Each row was made from one walk, in order. Every step used is in the known rows, and no mark comes twice. Write each row's walk.
(in the rows, 128 means zero)
Known rows:
u -> h -> v: [132 110 138 174 151 129 142 129 129  99 122 112 134 135 144 171 143  87
 101 147 191 149]
v -> h -> n -> j: [171 111 186 120 125 102 158 131 135 130 193 141 119 139 109  88  66  86
 145 164 123 156]
e -> v -> h -> n: [146  77 138 109 113 118 131 131  76 119 187 125 143 136 118 139 123 112
 100 157 134 114]
h -> n -> j -> u -> p: [133 149 206  99 107 135 153 169 231 164 186 166 123 101 106  90 134  60
 143 173 155 155]
p -> u -> h -> n: [145 112 147 146 164  83 199 173 125 129 151 110  90 103 136 149 150  59
 149 124 140 147]
h -> v -> j -> b: [175 152 154 141 133 133 161 157 121  76 115 188 150 122 139  97 101 114
 114  98 171 140]
h -> n -> j -> u -> e -> v: [ 77  96 190  85 142 140 125 154 159 169 207 188 102 189  97 111 115 108
 126 173 138 135]
n -> h: [141  94 130 140 126 159 147 149 168 146 123  96 117 148 125 134 144 131
 119  92 125 120]
n -> h -> v -> e: [108 136 118 145 105 192 124  98  99 104  86 159  80 165 153 164 148 141
 146 143 168  95]
e -> v -> h: [127  79 120 122 110 134 123 129  89 133 171 101 155 125 120 153 119 118
  70 112 112 114]
e -> v: [136  71 119 116 147 121 151 155 131 140 143 126 168 142 128 155 120 118
  48 112 142 121]
j -> u -> e -> v: [ 56  95 134 102 135 161 126 153 154 181 192 125 121 168 103 147 168 118
  80 130 144 117]
v -> h: [148 109 128 134 120 121 159 130 127 140 176  80 136 119 115 126 119  96
  98 120 129 138]
j -> v -> e: [ 99 142 126 146 136 151 147 110  96 125  93 151 149 133 113 147 135 129
 123 111 143 145]
u -> e: [121  99 150 127 161 112 161 143 173 144 173 125 128 178  87 136 129 129
  89 144 126 170]
e -> v -> h -> n -> j: [149  80 178 107 116 113 122 131  96 121 187 163 137 144 115 115  69 105
 116 158 106 130]
p -> u -> e -> v -> j: [ 84 114 139 120 145 150 144 187 111 115 128 156 110 147 101 152 127 132
  96 110  78 140]
u -> h: [141  88 156 176 159 106 168 143 149 136 145  87 152 122 118 147 128 106
 120 104 135 158]
p -> u -> h -> v -> e: [ 90 155 116 166 142 133 170 120  72 103 100 148  68 107 167 194 149  74
 146 133 162 118]
h -> n: [179 102 145 116 157  94 193 157 155 136 164 128 135 146 120 115 124  91
 111 159 183 150]
u -> h -> v -> j -> n: [150 116 178 192 181 143 147 154  95  85  68 152 162 122 125 120 113 111
 174 143 143 156]
j -> v: [124 123 119 138 147 140 145 149 142 134 106 111 166 128 109 138 148 101
  74 103 154 160]
e -> v -> h -> n -> j -> u: [104 106 170  95 102 150 124 140 114 166 213 142 110 131 125 101 103  74
 135 149 139 102]
n -> h -> v -> j -> b: [159 146 155 152 104 180 121 147 119  72  88 181 117 136 142 105 124 148
 151  72 135 112]

Write each row's walk:
[ 47 100 135 109 102 173  98 127 111 172 219 103 109 151  97 144 168 118
 100 130 114 107] | j -> u -> e -> v -> h
[133  92 144 142 137 153 145 173 117 108 113 137 178 138 117 129  98 139
  85 104 129 130] | e -> v -> j
[167 109 148 121 122 105 165 130 115 125 193 105 123 129 111 111 125  90
 130 161 153 140] | v -> h -> n
[ 72 105 165 175 126 187 130 170 115 139 135 102 158 114 127 135 143 115
 148  79 138 112] | e -> v -> j -> u -> h
[ 87 138 165 126  84 199 115 185 175 135 132 136 171  85 107 128 166 114
 104 113 127 121] | e -> v -> j -> u -> p
[131 139 136 160 106 211 117 149 134  78  69 132 108 159 137 131 136 134
 136 129 162 119] | n -> h -> v -> j
[ 91 138 169 161 137 162 135 139 167 147 146 128 101 129 153 133 123  51
 138 142 198 137] | n -> j -> u -> h -> v
[103 126 199  92  63 161  88 141 150 147 208 162 127  89 103 115 135  82
 134 168 105 121] | e -> v -> h -> n -> j -> u -> p
[197 119 205 109 122  70 160 128 120 123 212 190 127 116 112  62  56 102
 162 110  95 150] | v -> h -> n -> j -> b
[147 125 174 122 152 120 142 148 149 121 121 172 147 148 103 103  95  89
 121 146 148 179] | h -> n -> j -> v
[ 75 147 166 136 134 180 157 170 178 156 167 120 114 160  86  96 147 120
 150 128 146 151] | v -> j -> u -> e
[182 131 172 142 143 111 185 172 143 112 139 166 169 110 116  75  86 134
 132  54 118 148] | v -> j -> b
[159  98 171 154 155 174 151 177 134 129  69 137 145 134 104  84 115 154
 192  89  77 127] | v -> j -> n -> h
[108 149 145 138 130 180 183 184 173 161 144  99 135 118 122  87 135  84
 137 101 181 128] | v -> j -> u
[ 93 136 173 187 135 176 164 170 154 147 139  82 138 105 120 107 143  96
 179  86 156 137] | v -> j -> u -> h
[147 146 134 150 137 165 157 159 136  82  94 140 141 145 136 125 113 100
  96 155 201 148] | h -> v -> j
[ 98 102 173  89 123 108 119 145  89 127 200 181  68 153  97 140  96 101
 126 163  53 138] | p -> u -> e -> v -> h -> n -> j
[127 117 133 141 145 175 133 107  81 119  63 188  98 155 144 138 141 141
 182 145 134  96] | j -> n -> h -> v -> e
[136 130 137 130 114 135 122 122  87 112 150 112 138 125  99 122 152  95
 128 148 142 154] | j -> v -> h -> n
[ 60  95 172 101 138 157 118 152 173 183 193 163 115 178 102 124 110 115
  97 133 115 133] | n -> j -> u -> e -> v
[110  76 161 106 118 121 104 117  79 113 210 148 120 178  81 148 137 146
 112 183  98 138] | u -> e -> v -> h -> n
[ 66 158 175 168 129 174 137 102 119 140 134 170  86 135 157 139 111  76
 184 147 186 121] | n -> j -> u -> h -> v -> e
[126 112 129 161 162 100 192 170 140 144 136  84 104  89 138 162 145  62
 118  82 119 146] | p -> u -> h
[126  98 185 128 139 128 124 158 108  97 156 208 165 159  84 110  99 189
 113  77  67 145] | u -> e -> v -> j -> b
[103 146 165 144 140 147 137 111 115 129  93 189 144 142 111 124  80 123
 137 113 114 159] | n -> j -> v -> e
[154  99 128 132 156 164 129 144 127 127  75 147 114 151 142 130 151 113
 133 137 146 113] | j -> n -> h -> v
